Each row was made from one walk, in order. Every step used is in the known rows, and no mark comes twice. Write each row's walk.
In the rows, zero is written as 128.
Known rows
N, R, W, M: [113 120 151 126 130 175 135 150 132 183 147 135 113 155 121 122 118 157
  74 155 140 104 135 142 131 117]
W, M, N, Q: [128  99 163 118 139 167 139 119 159 208 120 118 154 163 148 100 142 162
  75 150 137 122 124 143 138 147]
N, M, T: [140 149 122 111 139 138 142 133 133 141 114 124 140 105 150 110 141 135
 132 105 141 133 113 125  64 141]
W, R: [121  93 150 124 126 116 101 107  95 133 122 146 121 150 120 125 162 120
  75 116 119 125 115 136 113 122]
B, L, R, W: [117  57 153 134 112 167 166 130 101 106 160 117 150 132 125 135 136 146
 176  77 137 117 120 136 157 122]
R, L, B: [134  63 128 124 140 111 115 120 120  88 132 135 150 163 115 125 141 115
  98 145 136 124 112 134 176 137]
T, M, L, Q: [142 101  98 121 135 133 172 130 152  98 126 138 139 125 115 165 102 130
 134 136 141 134 146 131 101 120]
R, W, M: [122  83 182 114 138 157 137 107 127 146 144 126 167 156 112 116 127 160
  73 138 139 102 155 151 135 126]
N, M, L: [127 132 122 113 143 122 130 124 136  91 127 130 131 110 110 119 110 138
 158 126 137 133 147 116  81 140]
N, M, L, R: [121 163 110 129 132 120 133 105 132  64 128 110 126  93 117 116 129 132
 191 116 126 125 127 115 106 129]
L, R, T: [131 103 149 142 120 128 140 121  99  79 133 103 136  99 127 111 132 120
 165 104 115 133  93 126 163 128]
T, M: [127 130 126 126 134 126 139 133 128 149 114 121 152 147 121  96 123 153
 156 120 136 116 130 137 113 119]
N, Q: [129  55 148 119 139 163 134 129 131 156 120 116 154 140 110  80 133 145
 124 123 135 132 106 133 135 135]
M, L: [117 124 140 115 141 114 116 128 124  90 137 142 115 122 111 159 122 118
 109 129 129 126 140 117 115 127]
T, M, L, R, W: [119 145  96 115 139 125 120  98 141  88 130 105 150 105 127 104 113 140
 191 103 134 104 157 125 122 101]
L, Q: [135  46 144 130 123 166 187 137 117 108 140 137 133 141 107 159 129 127
  79 130 140 131  99 138 125 135]
B, L, Q: [139  15 153 140 108 171 219 161 111 115 154 149 141 150 113 200 126 133
 117 110 145 148 106 141 138 142]
W, R, N, M, L, B: [131 183  92 128 112  73  69  79 135  97 114 151 111 113 114 131 135  85
 119 137 111 147 183 121  85 141]
W, M, L, R: [115 183 152 135 131 110 121  83 136  92 140 125 127 120 116 182 146 129
 115 149 112 112 145 134 152 116]
L, R, N: [124 194 129 155 106 123 118 115 102 118 136 110 129  95 103 135 148 106
 140 115 106 116  97 122 149 121]
L, B: [108  95 143 123 121 122 123 115 125 104 132 145 119 165 122 127 136 118
 100 135 130 123 135 140 143 137]
T, M, L: [125 154 109 115 143 105 121 126 144 116 118 132 139 128 119 130 108 139
 162 128 133 122 160 123 103 115]
N, R, T, M, L, B: [126 161  71 129 123  98 108 161 160 110 118 142  80 124 150 121  83 109
 181 152 128 150 167 119 133 121]
T, M, N: [122 147 116 116 135 132 140 145 139 175 112 122 136 152 158  93 127 154
 135 116 143 112 121 127 102 131]
L, R: [113 136 145 141 122 138 136 112 104  98 135 114 129 125 117 123 154 128
 140 112 119 111  90 130 147 119]
B, L: [123  70 166 136 116 141 162 159 104 136 147 143 140 154 117 164 132 141
 145 102 136 136 118 133 138 138]
W, R, T: [139  67 158 127 124 109 105 117  90 116 120 135 131 125 130 108 142 108
 103 110 115 146 118 132 127 131]

Write each row's walk
[146 120 112 118 135  73  90 110 124 105 104 135 138 110 138 118 116 113
 157 115 116 149 165 124 106 116]	W, R, T, M, L
[145 113 116 119 128 103 109 128 119 163  98 124 136 132 175  78 135 129
 134 103 126 138 129 129 102 132]	W, R, T, M, N
[134 102 107 112 141 158 140 140 162 206 100 106 158 149 158  49 123 163
 155 119 147 123 118 130 110 136]	T, M, N, Q
[152  75 115 115 140 151 144 146 155 187  96  95 167 125 169  32 102 154
 185 110 141 145 121 127 125 143]	R, T, M, N, Q
[130 131 134 132 129 106 120 114 114  43 137 113 120  80 127 145 119 104
 170 112 112 139 123 112 151 124]	M, L, R, T
[144 210  75 141 126 119 105 102 159 142 108  94 159  80 109  99 119 121
 216 121 112 131 140 117 134 110]	T, M, L, R, N, Q
[145  62 132 124 144 103  92 113  91 117 123 135 155 149 114 123 166 114
  76 124 125 126  90 130 147 122]	W, R, L
[111 153 127 129 132 113 117 106 118  62 140 124 112 106 117 160 139 113
 141 118 117 118 121 116 137 117]	M, L, R
[123 121 120 131 123 150 137 196 119 165 132 131  69 121 169 110 110 123
 115 129 135 138  87 109 130 143]	M, N, R, T
[129 108 131 138 122 146 133 186 108 137 133 131  88 116 131 113 106 123
 134 133 128 142  91 118 137 130]	N, R, T
[140 175 121 165  93 136 162 136 109 126 139 108 154  94 108 133 133 134
 226  93 120 140 110 124 128 141]	B, L, R, N, M
[110 183 138 133 126 154 137 168 140 210 136 143  77 161 157 146 137 149
  55 168 134 112 108 129 127 134]	W, M, N, R
[125  99  93 135 133 127 114 162 126 124 136 143  96 163 125 132 132 111
 100 161 136 126  92 125 172 128]	N, R, L, B
[137 118  99 116 125  60  80  90 140  84 103 147 124 133 149 119 118  95
 150 128 115 153 194 133 119 122]	W, R, T, M, L, B
[117 143 171 121 133 140 137 125 136 175 132 135 128 165 150 146 145 152
  55 150 133 109 130 139 130 143]	W, M, N
[124 166 133 115 136 169 125 152 143 199 140 140 105 132 162 150 135 139
  55 145 141 112 133 137 103 115]	N, R, W, M, T
[145 246  96 141 114 126 125 113 125 137 116 102 137  60 140 120 153 108
 167  98 116 130 100 116  84 133]	L, R, N, M, T
[121 154 166 121 141 114 118 107 139 119 138 144 132 141 108 183 127 138
  78 159 124 121 167 134 127 126]	W, M, L
[124 144 109 132 134 131 115 152 152 179 134 145  97 185 161 146 142 130
  49 189 139 116 110 133 174 140]	W, M, N, R, L, B
[133 153 138 139 111 104  86 108  92 152 122 142 124 120 103 136 157  97
  76 119 106 131 120 127 111 124]	W, R, N
[111 108 154 102 138 122 108  80 158  93 148 149 134 158 122 156 114 130
  67 160 135 113 212 146 142 130]	R, W, M, L, B
[126 252 139 150 116  99 101  87 133 110 139 122 130  95 100 194 139 111
 114 152  99 117 151 126 151 118]	W, M, L, R, N
[111 151 152 118 130  97 108  87 156  95 137 157 118 165 118 183 130 120
  72 176 122 124 191 143 146 134]	W, M, L, B
[135 169 104 140 123 131  99  99 139 116 127 104 137  75 100 125 131 104
 164 122 108 135 122 112 147 122]	M, L, R, N, Q
[104 151 113 128 125 158 136 188 124 188 135 142  60 145 159 126 132 131
  84 138 139 116  84 113 116 135]	M, N, R
[160  75 103 121 133 125 174 138 146  77 123 128 150 100 126 148  81 120
 160 126 137 155 150 127 116 128]	R, T, M, L, Q
[117 105 151 151 106 141 166 137  98 106 149 126 134 135 124 166 151 135
 179  92 126 128  97 132 163 127]	B, L, R
[137 144 100 139 125 134 138 185 128 163 114 120 108 121 138  86  94 140
 185 130 132 137 112 125 124 117]	N, R, T, M
[140 116 133 135 123 151 117 129 128 176 121 112 157 114  97  90 126 124
 123 124 122 137 112 127 134 136]	R, N, Q
[136 167  83 129 134 111 120 178 143 129 119 130  93 101 140 121  80 124
 189 138 129 145 142 110 114 113]	N, R, T, M, L
